What can hang from each mark:
Z_662: Z_443 Z_535
Z_497: Z_535
Z_535: Z_497
Z_610: Z_114 Z_443
Z_143: Z_443 Z_712
Z_263: Z_161 Z_486
Z_486: Z_114
Z_443: Z_161 Z_610 Z_662
Z_161: Z_263 Z_443
Z_712: Z_143

Each row was made from one small tree. The marks that hang from a mark follow it in brackets, in the order of their numbers. Every link used is in the known rows. Write each row's tree.
Known rows:
Z_497[Z_535]: [ 0.42 -1.71 -0.08  0.23  0.25  0.60  0.49 -1.17  1.25  0.30 -0.04  0.36
  1.71 -0.88 -1.21 -0.38  1.17 -2.39 -1.11 -0.09  0.29]
Z_443[Z_161[Z_263] Z_610[Z_114] Z_662[Z_535[Z_497]]]: [-0.41 -1.36  2.26  0.78 -2.78 -3.74 -0.52 -1.20  2.43  0.43  0.14  0.75
  1.02 -1.15 -4.16  1.17  4.32  0.59 -1.76 -1.46 -0.63]
Z_263[Z_161[Z_443[Z_610 Z_662]]]: [ 2.12 -1.93  1.05 -0.81 -1.60 -1.69 -3.50 -3.58  1.72 -0.23  0.59  0.27
  0.72 -0.48 -2.63  0.31  7.84  1.33 -0.80  3.11  0.11]
Z_263[Z_161]: [ 1.41  0.81  0.09  0.53  0.06  1.14 -1.36 -2.04  2.41 -0.05 -0.79 -0.57
  0.72 -1.37 -2.30  0.39  0.39 -1.80 -0.86  0.23  0.81]
Z_610[Z_443]: [-0.33 -0.76 -0.17  0.13 -0.66 -0.05 -0.38 -4.37  2.32 -0.11  0.30  0.65
  1.15  0.95 -2.87  0.25 -2.53 -0.98 -1.19 -1.64  0.89]
Z_712[Z_143]: [-0.02 -0.53 -2.02 -0.25 -0.82 -0.21 -0.01 -2.98  1.56 -0.39  0.50 -0.38
  1.43 -0.75 -2.58 -0.21 -2.32 -3.04 -1.16 -1.13  0.05]
Z_712[Z_143[Z_443[Z_161]]]: [ 0.25 -1.68 -0.46  1.17 -1.01  0.81 -0.64 -1.89  1.85  0.90  0.13 -0.35
  1.28 -0.95 -4.48  0.10 -3.99 -3.67 -1.01 -3.52  0.72]
Z_712[Z_143[Z_443[Z_161[Z_263[Z_486]] Z_610 Z_662]]]: [ 1.00 -3.59 -0.14  0.68 -3.21 -1.29 -2.76 -3.09  1.57  0.53  0.71  1.65
  1.68  0.48 -3.76  1.13  1.34 -1.82 -1.20 -0.84  0.49]
Z_662[Z_443[Z_161 Z_610] Z_535[Z_497]]: [-0.39 -1.71  0.61  1.49 -1.17 -2.63 -2.33 -3.57  3.22  1.03  0.48 -0.41
  0.63 -0.42 -5.74  0.46  3.82 -0.23 -0.84 -1.50  0.79]
Z_662[Z_443[Z_161 Z_610[Z_114]] Z_535[Z_497]]: [-0.69 -1.30  0.54  2.05 -1.97 -2.32 -2.11 -3.09  3.09  0.92  1.22 -0.40
  0.35 -0.55 -6.18  0.33  3.23 -0.68 -2.63 -1.95  0.58]
Z_535[Z_497]: [ 0.80 -0.27  0.28  0.29 -1.02 -1.49 -0.93 -1.86  2.42 -0.15 -1.01 -0.31
  1.20 -1.42 -1.66  0.38 -0.55 -1.57 -0.26 -0.80  1.12]
Z_662[Z_443[Z_161[Z_263] Z_610] Z_535[Z_497]]: [-1.68 -1.42  3.48  2.18 -1.48 -2.94 -0.87 -1.72  3.38  0.73  0.23 -0.20
  1.04  0.03 -5.01  0.89  3.42 -0.02 -0.21 -2.78  0.72]
Z_610[Z_114 Z_443[Z_161[Z_263] Z_662[Z_535[Z_497]]]]: [-1.94 -0.23  3.23  0.83 -2.79 -2.50  0.75 -1.25  3.14  0.75  0.26  1.34
  1.24  0.14 -6.51  0.71 -0.91 -0.39 -1.93 -3.35  0.51]
Z_161[Z_263[Z_486[Z_114]] Z_443]: [-0.44 -0.42  4.08 -0.02 -2.30  1.22 -0.65  1.38  1.97 -0.27 -0.20  1.16
  1.37  2.11 -0.01  0.22  3.19 -3.22 -1.93 -2.35  0.47]
Z_143[Z_443[Z_161[Z_263] Z_610]]: [ 0.05 -2.75  3.47  2.10 -1.17 -0.46 -0.63 -1.26  2.21  0.66 -0.46  0.25
  1.18 -0.10 -1.70  1.45  0.22 -0.54 -0.12 -3.24  0.61]
Z_712[Z_143[Z_443[Z_161[Z_263] Z_610 Z_662[Z_535]]]]: [-0.83 -3.27  1.31  0.48 -2.54 -2.90 -0.47 -2.31  1.24  1.16  0.63  0.57
  1.90 -0.18 -5.13  0.54  0.72 -0.62 -0.06 -2.92 -0.77]
Z_161[Z_263 Z_443]: [-1.43 -0.91  4.71  0.53 -1.10  0.06  1.17  0.77  2.15 -0.34  0.18 -0.05
  1.64  1.73 -0.37  0.12  1.46 -0.73 -0.38 -1.84  0.22]
Z_263[Z_486[Z_114]]: [ 1.41 -0.20 -1.00 -0.62 -1.74  1.20 -2.29 -1.58  1.56 -0.06 -0.73  0.93
  1.02  0.21 -0.57  0.45  0.59 -3.89 -2.71 -1.16  0.49]
Z_610[Z_443[Z_161 Z_662]]: [ 0.25 -1.74 -0.62 -0.36 -1.12 -0.80 -1.27 -3.80  2.48  0.41 -0.03  0.96
  1.09  0.03 -4.59  0.85 -1.86 -0.24 -2.10 -0.89  0.53]
Z_712[Z_143[Z_443[Z_610]]]: [ 0.74 -2.91 -1.33  0.50 -1.77 -1.69 -1.73 -5.10  0.92  0.25  0.87  0.02
  1.36 -0.32 -2.65  0.02 -0.72 -1.75  0.09 -1.74  0.48]
Z_143[Z_712]: [-0.34 -2.03 -0.23 -0.23 -0.27  0.29 -0.40 -2.21  1.78 -0.31 -0.60  0.15
  0.55  0.80 -0.03  0.28 -3.73 -1.50 -0.71  0.42  0.85]
Z_143[Z_443]: [ 0.26 -1.88  0.68  0.89 -1.09 -0.14 -0.97 -1.80  1.43  0.77 -0.44 -0.33
  1.49  0.20 -1.27  0.31 -3.36 -1.40 -0.01 -2.15  1.04]
Z_443[Z_161[Z_263[Z_486]] Z_610 Z_662[Z_535]]: [ 0.41 -2.18  0.56  0.17 -2.31 -1.45 -2.09 -1.73  2.14  0.43  0.22  1.80
  1.44  1.13 -3.31  1.17  5.43  0.29 -1.97  0.09 -0.82]
Z_143[Z_443[Z_610] Z_712]: [ 0.28 -4.56  0.30  0.44 -1.24 -1.29 -2.02 -3.91  1.21  0.30 -0.15  0.43
  0.53  1.12  0.11  0.53 -2.39 -0.36  0.46 -0.10  1.17]

Which tree is each row?
[-0.35  0.16  2.63  0.79 -1.69  2.22 -0.73 -1.15  2.93  0.17 -0.62  2.01
  0.93  1.18 -3.18  1.17 -0.99 -4.13 -2.90 -4.10  1.04] -> Z_610[Z_443[Z_161[Z_263[Z_486[Z_114]]]]]
[ 0.60 -2.71 -1.46 -0.11 -1.92 -0.91 -1.46 -2.38  1.29  0.98  0.14 -0.03
  1.51 -1.05 -4.58  0.31 -3.66 -2.37 -1.15 -2.04  0.38] -> Z_712[Z_143[Z_443[Z_161 Z_662]]]
[-0.75 -2.89  3.08 -0.01 -2.98 -2.71 -0.43 -1.21  1.21 -0.54  1.43  0.81
  1.32  1.48 -0.76  0.63  5.04  1.67 -2.00  0.60 -0.66] -> Z_161[Z_263 Z_443[Z_610[Z_114] Z_662]]
[-0.06 -1.80  0.50  0.76 -3.07 -1.07 -1.81 -1.13  2.09  0.41  0.96  1.84
  1.12  1.35 -3.59  1.03  4.91 -0.08 -3.57 -0.09 -0.95] -> Z_443[Z_161[Z_263[Z_486]] Z_610[Z_114] Z_662[Z_535]]
[-0.82  0.17  1.98  2.16 -2.02  2.38 -0.28 -0.91  3.45  0.08  0.73  1.98
  0.84  2.05 -3.97  0.95 -1.89 -2.93 -3.99 -2.77  1.12] -> Z_610[Z_114 Z_443[Z_161[Z_263[Z_486]]]]
[ 2.89 -0.43  1.40 -0.12 -1.78  1.50 -4.21 -2.23  2.01 -0.24  0.22  1.14
  0.26  0.15 -1.91  0.16  8.95 -2.84 -2.18  1.27  0.65] -> Z_263[Z_161[Z_443[Z_610]] Z_486[Z_114]]
[-1.15 -1.51  2.50  0.67 -2.88 -3.11  0.35 -0.45  2.00  1.39 -0.42  0.25
  2.08 -1.09 -6.20  0.30 -1.98 -2.10  0.73 -4.22  0.51] -> Z_712[Z_143[Z_443[Z_161[Z_263] Z_662[Z_535[Z_497]]]]]
[ 0.00 -0.96  1.62 -0.42 -2.65  0.44 -1.48 -1.52  2.40  0.25 -0.60  2.35
  1.16  1.02 -3.32  1.42 -0.17 -2.69 -3.01 -2.64  0.74] -> Z_610[Z_443[Z_161[Z_263[Z_486[Z_114]]] Z_662]]
[-0.69 -2.40  2.30 -0.04 -3.89 -1.98 -1.55 -0.86  1.49  0.08  1.98  1.96
  1.50  3.39 -2.36  0.04  7.86  1.05 -2.59  0.64 -0.85] -> Z_161[Z_263[Z_486] Z_443[Z_610[Z_114] Z_662[Z_535]]]
[-0.10  0.03  1.80  0.05 -1.90  1.11 -0.55  0.33  1.80 -0.30 -0.97  1.03
  1.39  0.73  0.27  0.89  0.20 -3.82 -1.96 -2.41  0.41] -> Z_161[Z_263[Z_486[Z_114]]]
[-1.46 -1.09 -0.90 -0.54 -2.50 -2.02 -0.13 -3.90  1.59  0.56  1.32  1.11
  1.30  1.45 -5.00 -0.18 -1.95  0.36 -2.69 -1.45 -0.21] -> Z_610[Z_114 Z_443[Z_662[Z_535]]]
[-1.67 -1.10  0.38  1.37 -0.36  0.26 -0.70 -1.26  2.86  1.21  0.59 -0.83
  1.03  0.74 -5.37  0.08 -0.79 -1.39 -1.86 -2.59  0.44] -> Z_662[Z_443[Z_161] Z_535]
[-2.06 -0.60  2.17  2.17 -1.41  1.14 -0.80  0.37  3.32  0.98  0.57  0.40
  1.34  2.64 -4.55  0.53  0.36 -2.12 -2.03 -2.74  0.78] -> Z_662[Z_443[Z_161[Z_263[Z_486]]] Z_535]
[-0.13 -4.41 -0.27 -0.74 -2.00 -1.68 -1.55 -2.63  0.87  0.68 -0.59  0.42
  1.14  1.08 -0.43  0.45 -5.31 -0.15  0.32  0.54  1.31] -> Z_143[Z_443[Z_662] Z_712]
[ 0.88  0.15  2.59 -0.71 -1.90 -2.32 -2.02 -1.07  2.42  0.71 -0.24  0.04
  1.15 -0.78 -5.16 -0.51  6.14 -0.02  0.11  1.20  0.75] -> Z_263[Z_161[Z_443[Z_662[Z_535[Z_497]]]]]
[-0.51 -0.82  3.55  0.74 -1.91  1.13 -0.52  0.88  2.50 -0.33  0.38  1.05
  1.59  3.03 -0.44  0.12  2.99 -1.61 -1.35 -0.62  0.83] -> Z_161[Z_263[Z_486] Z_443]
[-1.10 -3.73  3.61  2.38 -1.72  0.09 -0.17 -0.74  2.10  0.42  0.02  0.69
  0.22  1.00 -1.02  1.26 -3.05 -1.14 -1.43 -2.55  0.98] -> Z_143[Z_443[Z_161[Z_263] Z_610[Z_114]] Z_712]
[ 0.30 -2.81 -1.86 -0.72 -2.39 -2.11 -1.31 -3.28  0.60  0.58  0.42 -0.10
  1.97 -0.33 -3.21 -0.02 -3.91 -1.71 -0.28 -1.04  0.53] -> Z_712[Z_143[Z_443[Z_662]]]
[-1.93 -0.98  2.43  0.22 -1.49 -1.38  0.72 -1.47  2.56  0.76  0.07  1.18
  1.58  1.14 -5.42  0.79 -1.00  0.15 -1.26 -3.03 -0.18] -> Z_610[Z_443[Z_161[Z_263] Z_662[Z_535]]]
[-0.04 -3.08  0.71 -1.33 -2.07 -3.15 -1.88 -3.00  1.08  0.34  1.24  0.60
  1.48  1.46 -2.67 -0.33  7.29  2.25 -0.74  1.09 -1.12] -> Z_161[Z_443[Z_610 Z_662[Z_535]]]
[-0.14 -3.17 -1.69  0.43 -3.03 -2.16 -1.69 -3.57  0.95  1.31  1.64  0.57
  1.20 -0.63 -6.39  0.04  0.46 -0.99 -2.35 -2.21 -0.83] -> Z_712[Z_143[Z_443[Z_161 Z_610[Z_114] Z_662[Z_535]]]]
[ 1.59 -2.15  0.72 -0.58 -2.59 -0.92 -2.84 -1.38  1.72 -0.08 -0.68  1.79
  1.11 -0.31 -1.17  1.84  4.81 -1.64 -2.79 -0.62 -0.44] -> Z_443[Z_161[Z_263[Z_486[Z_114]]] Z_610 Z_662]
